Known rows, with every step that occurs
ninun -> kiza: [  0 -16   8  47 -14  22  57   1 -27  42  14  -3 -11  27 -28 -13  15 -39
   5  14   1  16 -27  37   7   6]
tatap -> lozul -> lapuf -> noke: [  2  19  15  37  18  10  38   9 -21  66  19  -4 -17  54 -51  39  19  -4
  25  10   1  15 -39  42   4 -19]
fakos -> kiza: [ 42   1  10  33  -7  -1  53   1  -1  14  -6  13 -18  37 -35 -31  11 -35
  -6  -7  -6  31   4   4 -11   2]
ninun -> noke -> fakos -> kiza: [ 57   3   4  55   4  32  54  -8  28   8 -18   2 -20  33 -33 -45   8   8
 -33 -23 -26  54  -8 -11 -40   0]
noke -> fakos -> kiza -> ninun -> lozul: [ 41   2  39  28 -14   5  16   1 -10  10  22 -26 -19  61   8 -40  24 -19
 -26   7   0  65 -16  24   1  49]
ninun -> lozul -> fakos -> kiza: [  6   4  39  20 -16  -1  56  16 -27  -6  -2  17 -30  58 -15 -22   9 -76
  -4  -6 -11  18  13   4  18   5]
tatap -> lozul -> lapuf -> noke -> fakos: [ 17   9   6  53  17  28  33   5  -6  66  17 -21  -6  56 -43  27  22  33
   4   3 -14  30 -49  40  -7   2]
fakos -> noke -> tatap -> lozul: [-41  32  33  30  -2  21  38 -12 -35  42   9  19 -27   9 -39  22  -1  -9
  -6   9  13  -2   5  55  11 -10]
kiza -> fakos -> noke -> tatap -> lozul -> lapuf: [-39  24 -12  19 -14  14  23  -1 -34  62  -3  25 -18  13 -65  33  15  -5
  11   0  22  -7 -16  65  26 -20]
fakos -> noke -> tatap -> lozul -> lapuf: [-32  36  -4  26  -3  25  23  -3 -24  64   0  18 -22  13 -44  19   8   9
   6   7  21  -2 -33  60   6 -11]
lapuf -> noke -> tatap: [ 18  15  27  53   3  24  61  14 -55  41  11  23 -13   7 -43  18  11 -24
   4  -3   3  -7 -25  26  -9   0]
fakos -> kiza -> ninun: [ 40   1  29  40  -4  -5  46 -13  -5  23   5  -7 -24  46  -6 -42  15 -33
 -15  16  15  56 -10  15 -12  10]
lozul -> lapuf -> noke -> fakos: [ 29   4  -3  63   1  34  35  19  -8  62   9 -18   2  47 -38   0  26  29
  -3  -3 -17  24 -54  29 -10  12]
lapuf -> noke -> fakos -> kiza -> tatap -> lozul: [ 34  14  30  46  16  20  37 -12   5  35  28 -16  -8  71 -57  17  19  16
 -11   4 -23  23   4  28 -32  -9]
fakos -> kiza -> tatap -> lozul -> lapuf: [ 13  23 -13  21   3  17  22 -10  14  43   3   1 -16  59 -56  -4  22   4
   6   4   1  18 -15  41 -27 -20]
kiza -> lapuf -> lozul -> fakos -> noke: [-65  27  28  53 -22   9  49  17 -16  25 -26  20 -38  22  -7 -38 -17 -37
   1  23 -22  -7   8  19  55 -26]
noke -> fakos -> kiza -> ninun: [ 53  -5  21  52  -1  10  43 -15   7  29   8 -20 -15  49  -2 -47  17   0
 -29  13   3  68 -22  14 -25  26]
kiza -> tatap -> lozul -> fakos -> noke: [-82  33  53  39 -21  28  40  -3 -18  27   4   3 -23  49 -25   7  12 -25
 -14  22 -11 -15  36  55  18 -37]
lozul -> lapuf: [  2  13 -19  33 -14  21  31  10  -5  43 -14   3 -12  29 -30 -20  25  -8
   9   1   6  21 -38  38  -2  -4]
kiza -> ninun -> lozul -> fakos -> noke -> tatap: [-56  29  59  36 -30  24  39  12 -65  25   9  13 -31  16   9 -11   9 -45
 -21  21  17  -6  -8  47  27  12]
noke -> tatap -> lozul: [-15  18  20  25  14  21  52 -18 -34  29   4  21 -27  14 -38  18   2 -21
   5  -1  14  12  -5  44  -7 -10]
lozul -> lapuf -> noke: [ 17  15   7  48  -1  16  39  25 -23  60   8  -1  -9  40 -43  11  25  -8
  18   5  -4   9 -47  30   2  -9]
lozul -> fakos -> kiza -> ninun -> noke: [ 15  11  42  57   9  25  74 -15   0   6 -19   8 -46  40  -3 -46   6 -43
 -25   8   1  55  -4  -7 -25 -29]
lapuf -> noke -> fakos -> kiza: [ 67  -5  19  57   6  10  54  10  -3  35  15  -6  -5  52 -42 -10  13   1
 -14  -9 -25  33 -19  -2 -19  17]
kiza -> tatap: [ -8  17  13  41 -25  31  31   1  -3  12  -2  -6  -5  36 -30 -30  31 -11
 -13   3 -12  10  14  43 -22 -13]
noke -> tatap -> lozul -> lapuf: [ -8  23 -16  23  11  26  37  -9 -23  54  -4  19 -23  19 -46  18  10  -3
  16   0  19   9 -41  51 -11 -10]
noke -> fakos -> kiza -> lapuf -> lozul: [ 44   4 -15  53   4   2  42   1  23  20 -23   8 -29  30 -24 -61 -19  -4
   1  -1 -29  39 -19 -11   6   7]
lapuf -> lozul -> fakos -> kiza -> tatap: [ -4  12  13  39 -20   6  45   1  -2   4 -31  16 -17  47 -36 -69   7 -31
 -15   7 -29  -6  23  14 -19 -30]
tatap -> lozul: [-17  12  27  24   8  11  42 -16  -8  25   4  -2 -26  43 -32  10   8 -23
   7   6   2  32  10  44   7 -14]

Rows
[-78  26  54  36 -13  14  52  -2 -26  31  -1   9 -31  42 -18  12   1 -36
  -7  20  -5  -2  26  46  38 -29] : tatap -> lozul -> fakos -> noke
[ 64  -3  37  62   9   6  48  -4  -6  42  23 -24 -11  59 -13 -23  17   2
 -22  17  -3  59 -31  10 -21  23] : lapuf -> noke -> fakos -> kiza -> ninun
[-35  -6   7  58  -1  14  77   7 -27  29 -19  18 -40  31 -12 -37 -19 -67
  23  23 -17   1 -23   9  39 -23] : ninun -> kiza -> lapuf -> lozul -> fakos
[-46  12  34  33  13  27  80 -11 -47  22  -8  29 -37  30 -26  22  -3 -54
   6   4   7  -5   4  33   6 -26] : noke -> tatap -> lozul -> fakos
[  2  16  29  38  25  25  89 -18 -19   9 -19  41 -48  30 -42   3 -12 -50
  -8 -12  -2  14   7  -6 -23 -37] : ninun -> noke -> tatap -> lozul -> fakos -> kiza
[  4  24  30  48  37  25  68  -2 -42  47  30  20 -39  23 -45  62  -8 -31
  29   4   9   7 -26  21  10 -14] : kiza -> lapuf -> noke -> tatap -> lozul
[ 27  12  48  48  12   4  72  35 -33  19  32  15 -42  62 -23  32   0 -81
  26   0 -17  12 -16 -18  38   0] : ninun -> lozul -> fakos -> kiza -> lapuf -> noke
[ 12  20  22  30 -10  10  17  37 -35  45  22  -7 -12  51 -33  16  30 -20
  20   2  -5  12 -45  38  19  11] : ninun -> lozul -> lapuf -> noke
[-44   5  21  39 -15   3  57   4 -22  10 -44  18 -28  32 -14 -61  -7 -43
  -1  15 -22   3   8  23  20 -28] : lapuf -> lozul -> fakos
[ 39  19  19  52  11  31  63 -18 -16  17 -12  24 -36   1 -19 -38   4 -20
 -26  -2  14  41 -24   3 -45  -9] : fakos -> kiza -> ninun -> noke -> tatap
[ 22  24  31  36  31  23  58 -35 -13  24   0  18 -46  21 -30  -3  -4 -16
 -15   3  21  46 -13  17 -38 -19] : fakos -> kiza -> ninun -> noke -> tatap -> lozul
[ 23  -3  23  73  15  22  74  21 -34  59  44  -1 -26  36 -34  38   4 -51
  32  18  -5  13 -48   9  27   0] : ninun -> kiza -> lapuf -> noke
[-10 -29  -3  35 -29   7  54   4 -37  37   9   5  -6  25 -55   5  25 -61
  12   2   7  15   4  44  34  -7] : ninun -> kiza -> fakos
[-25  22  25  26   0  25  29 -18  -1  20  10  -8 -18  51 -39   3  21  -9
  -3  10  -6  17  20  55 -16 -24] : kiza -> tatap -> lozul
[ -4  13  51  21 -22   6  14   6 -29   8  21 -23 -25  48  17 -30  27 -41
  -9  19  13  53  -9  48  21  29] : kiza -> ninun -> lozul
[ 46  12 -12  59  12  19  46  -4  36   9 -37  12 -40  22 -27 -72 -24   4
  -9  -8 -35  48 -18 -22 -11 -11] : ninun -> noke -> fakos -> kiza -> lapuf -> lozul
[-57  17  39  34  -1  30  60 -13 -18  11  -3   3 -26  59 -27   6  12 -43
  -1  13 -10   1  27  43   0 -40] : kiza -> tatap -> lozul -> fakos
[  5  23   9  50   2  50  61  -6 -22  11 -24  30 -30 -13 -32 -22   4 -18
 -16 -19   3  14 -15  16 -33 -19] : ninun -> noke -> tatap
[  0   8  27  30  17   9  82 -12 -32  17  -5  38 -37  38 -41   9  -9 -59
   3  -4   3   3   8   7  -7 -19] : noke -> tatap -> lozul -> fakos -> kiza
[-64  12  24  61 -22  14  55  16 -26  45  -9  15 -36  23 -11 -31 -17 -45
   7  34 -16 -14 -11  24  55 -21] : ninun -> kiza -> lapuf -> lozul -> fakos -> noke
[ 58   5   2  45  23   9  43   2   6  59  18  -9 -10  65 -57  16  12  20
   0  -4 -13  34 -41  14 -19   6] : tatap -> lozul -> lapuf -> noke -> fakos -> kiza
[ 57  10  24  60  19   4  71  21 -12  37  27  13 -31  44 -41  25   0 -46
  24   1 -11  20 -23 -18  13  -4] : fakos -> kiza -> lapuf -> noke
[ 54  16  15  61  22  18  79  16 -39  43  22  35 -32  13 -46  30  -5 -42
  20  -7   2   0 -35 -12  -3   3] : fakos -> kiza -> lapuf -> noke -> tatap
[-13  19  -8  21   8  16  28  -7  -2  48  -4   0 -21  44 -40   8  17  -6
  17   5   9  26 -29  49   2 -16] : tatap -> lozul -> lapuf
[ 31  13   8  37 -21  16  36   0   7  10   0   3  -8  45 -42 -38  24 -18
 -17  -2 -14  13  17  20 -33  -9] : fakos -> kiza -> tatap
[ 25   9  13  45  -7  30  16  31 -18  47  20 -21  -1  55 -28   5  31  17
  -2  -4 -19  27 -55  35   6  30] : ninun -> lozul -> lapuf -> noke -> fakos
[-38  15  49  45  23  22  84  -2 -61  36   8  26 -34  37 -38  45  -2 -53
  13   9   3 -13  -6  29   8 -31] : lapuf -> noke -> tatap -> lozul -> fakos
[ 48   7   0  47   9   9  66   7   8  15   5  17 -37  34 -26  -6  -5 -50
  16  -6  -4  35 -10 -17  10   2] : fakos -> kiza -> lapuf
[ 36  21  26  43  41  11  73  -3 -34  45  31  29 -42  30 -55  58 -12 -38
  27   0   7  10 -24   2   1 -10] : fakos -> kiza -> lapuf -> noke -> tatap -> lozul
